In the rows, 128 means zero.
Known rows, with every step that occurs
kilel, piza, gipa, vusiseg: [146 132 147 110 150  87 165 121 118 168 160 153 157 126  95 150 112 150
 189 140]
kilel, piza: [128 149 135 141 184 136 144 184  85 137 152 107  80 117 124 151 131 120
 142 134]
kitepal, piza, gipa: [145 134 113 135 155  88 134 147 147 127 149 107 128 183 120 120 163  88
 141 107]
gipa, vusiseg, kilel, piza: [161 163 195  97 118 170 133 157  86 128 126 115 101 110 119 173  86 123
 136 165]
kitepal, piza, gipa, vusiseg, kilel: [179 149 174  93  88 122 124 121 147 120 125 112 149 175 116 141 119  95
 138 138]
vusiseg, gipa: [135 148  78 178 180 123 126 122  79  93 128 127 120 114 166 149 109  78
  90 131]
vusiseg, kitepal: [131 101  93 136 156 156 111 118 115  91 124 118 137  95 170 125 141 109
  71 112]
piza, gipa, vusiseg, kilel, dakig: [123 146 109  98  86 106 144  98 130 138 105 127 150 164 132 168 134 145
 135 158]
kitepal, dakig, kilel, piza: [109 130 135 165 191 163 136 199  77 138 135 123  53 127 144  93 182 136
 179 107]
piza, gipa: [149 123  80 145 179  83 140 106 120 121 134 122 143 137 142 156 144 133
 137 117]
kitepal, piza, gipa, vusiseg: [165 120 131 107 104  82 132 117 159 152 161 127 164 171 108 128 138 121
 150 131]
kitepal, piza, gipa, vusiseg, kilel, dakig: [119 157 143  89  60 112 141 136 157 144 121 111 138 209 112 129 154 104
 136 149]
dakig, kitepal, piza, gipa: [107 135 115 147 144  97 123 135 154 107 120  90 123 155  91 108 119 117
  95 113]
dakig, kilel, piza, gipa, vusiseg, kitepal: [125 102 179 112 139 149 143  97 118 136 129 195 180  97 144  77 114 151
 172 132]
dakig, gipa, vusiseg, kilel: [149 147 162 102  69 126 105  95 151 121 113 127 130  89 165 187  29 122
  95 170]
gipa, vusiseg: [172 110 107 117 113 118 114 110 112 136 145 114 136 106 146 175 114 164
 107 156]
kitepal, dakig: [135 114  62 155 174 121 125 157 103 125 137  94  87 135 140 140 192 128
 127  93]
dakig, gipa, vusiseg, kitepal, piza: [110 105 160  98  52 125 104 107 201 135 154 148 166 110 148 100  71  87
  84 130]
gosip, dakig: [182 130  80 175 139 147  87 139 116 114 128  97  95 127 118 162 170 141
  92 129]
piza, gipa, vusiseg, kitepal, dakig: [133  74  77 113 135 107 143  73 150 131 134 163 201 124 124  99 175 137
 147  80]
dakig, kilel, piza, gipa, vusiseg: [145 123 172 122 147 116 148 120 105 158 140 171 143 119 133 118 112 173
 197 153]
kilel, piza, gipa, vusiseg, kitepal, dakig: [111  99 127 110 156 118 169 115 134 155 151 177 179 124  91  84 165 124
 189  80]

Rows
[135  76  84 116 118 148 118 104 131 122 137 137 161 100 142 108 168 138
 107  94] | gipa, vusiseg, kitepal, dakig
[ 67 127 105 113  65  82 138 119 175 155 127 110 145 179  76 105 128 159
 103 146] | kilel, dakig, kitepal, piza, gipa, vusiseg
[160 178 203 127  67 161 105 136 149 145 123 145 101 100  93 170  52 119
 132 167] | gosip, dakig, gipa, vusiseg, kilel, piza
[186 139 149 103  97 157 104 113 100 105 110 100 123 107 154 186  92 136
  95 162] | gipa, vusiseg, kilel
[127 110 152 101 147 121 161  99 131 144 147 177 194 105 109 109 115 128
 162 119] | kilel, piza, gipa, vusiseg, kitepal
[184 137 141  99 114 115 129  81 120 113 108 127 164 129 136 178 100 135
 134 148] | piza, gipa, vusiseg, kilel
[135  68 114 130 113 179  99 103 117 112 117 153 148  93 178  77 169 161
 118 107] | gipa, vusiseg, kitepal, dakig, kilel
[124 139 154 153 196 123 150 150  93 134 131 151 106 132 142 110 137 138
 191 132] | dakig, kilel, piza, gipa
[133  66 105 127 130 136 123  70 137 121 116 181 188 114 160  65 175 160
 157  91] | piza, gipa, vusiseg, kitepal, dakig, kilel
[126 169 209  97  89 137 134 138 136 146 130 140 105  90 131 173  21 110
 138 169] | dakig, gipa, vusiseg, kilel, piza
[156 147 155 184 155 189  97 181  88 126 124 127  60 121 123 115 164 152
 143 141] | gosip, dakig, kilel, piza
[ 54 139  72 142 103  82 130 135 160 156 135 120  94 132 166 157 109 128
 100 150] | kilel, dakig, gipa
[110  93 161 126 136 189 129 147 103 137 134 167 125  95 144  63 161 147
 160 108] | gipa, vusiseg, kitepal, dakig, kilel, piza
[ 98 120  76 153 143  89 125 137 154 140 141 121  95 115 151 142 126 114
 129 101] | kitepal, dakig, gipa
[ 77  98  80 144 138 124 119 114 167 117 130 144 130  92 165 101 129  93
 100  79] | vusiseg, kitepal, dakig, gipa
[127 119 137 117  94  91 120 106 166 128 131 111 157 143  80 117  94 148
 101 134] | dakig, kitepal, piza, gipa, vusiseg
[151  85 105 104 123 109 132  54 146 122 133 162 217 104 142 124 123 141
 120 119] | piza, gipa, vusiseg, kitepal
[126 114 126 129 130 163 105 158 140  98 141 102 124 142 151  88 162  69
  75 102] | vusiseg, kitepal, piza
[161 125 131 146  71 115  92 105 182 130 124 114 153 157  42 113 125 158
  97 130] | gosip, dakig, kitepal, piza, gipa, vusiseg
[ 88 106 133 152 201 154 155 143 109 125 123 175 130 127 139  41 193 113
 190  69] | vusiseg, kitepal, dakig, kilel, piza, gipa
[126 147 126 139 201  94 167 150 106 146 150 133 120 138 107 139 137 119
 182 118] | kilel, piza, gipa
[ 60 171 127 129  98 128 129 156 151 102  82  77  93 192  95 108 135 100
  84 130] | vusiseg, kilel, dakig, kitepal, piza, gipa
[139 176 169 125 186 133 158 156  95 115 114 121 105 141 113 154 116  90
 168 126] | vusiseg, kilel, piza, gipa
[126 142 160 156 177 165 125 182  73 127 133 124  66 110 161 120 131 141
 151 147] | dakig, kilel, piza
[ 86 148 121 109  57 157 109 117 116 109  77  85 105 115 122 163  84 174
  49 178] | gipa, vusiseg, kilel, dakig, kitepal
[101 162  97 129 116 152 123 159  96 108  96  80  74 155 162 168 154 113
  88 151] | vusiseg, kilel, dakig
[109 160 184 105 101 135 142 156 140 156 133 141  93 106 114 150  74 105
 168 131] | kitepal, dakig, gipa, vusiseg, kilel, piza
[ 51 134  62 154 122 123 120 144 116 117 103  78  82 122 126 141 128 170
  51 148] | kilel, dakig, kitepal
[141 138 112 176 120 121  95 134 169 108 114  94 116 167  56 105 150 127
  88 107] | gosip, dakig, kitepal, piza, gipa
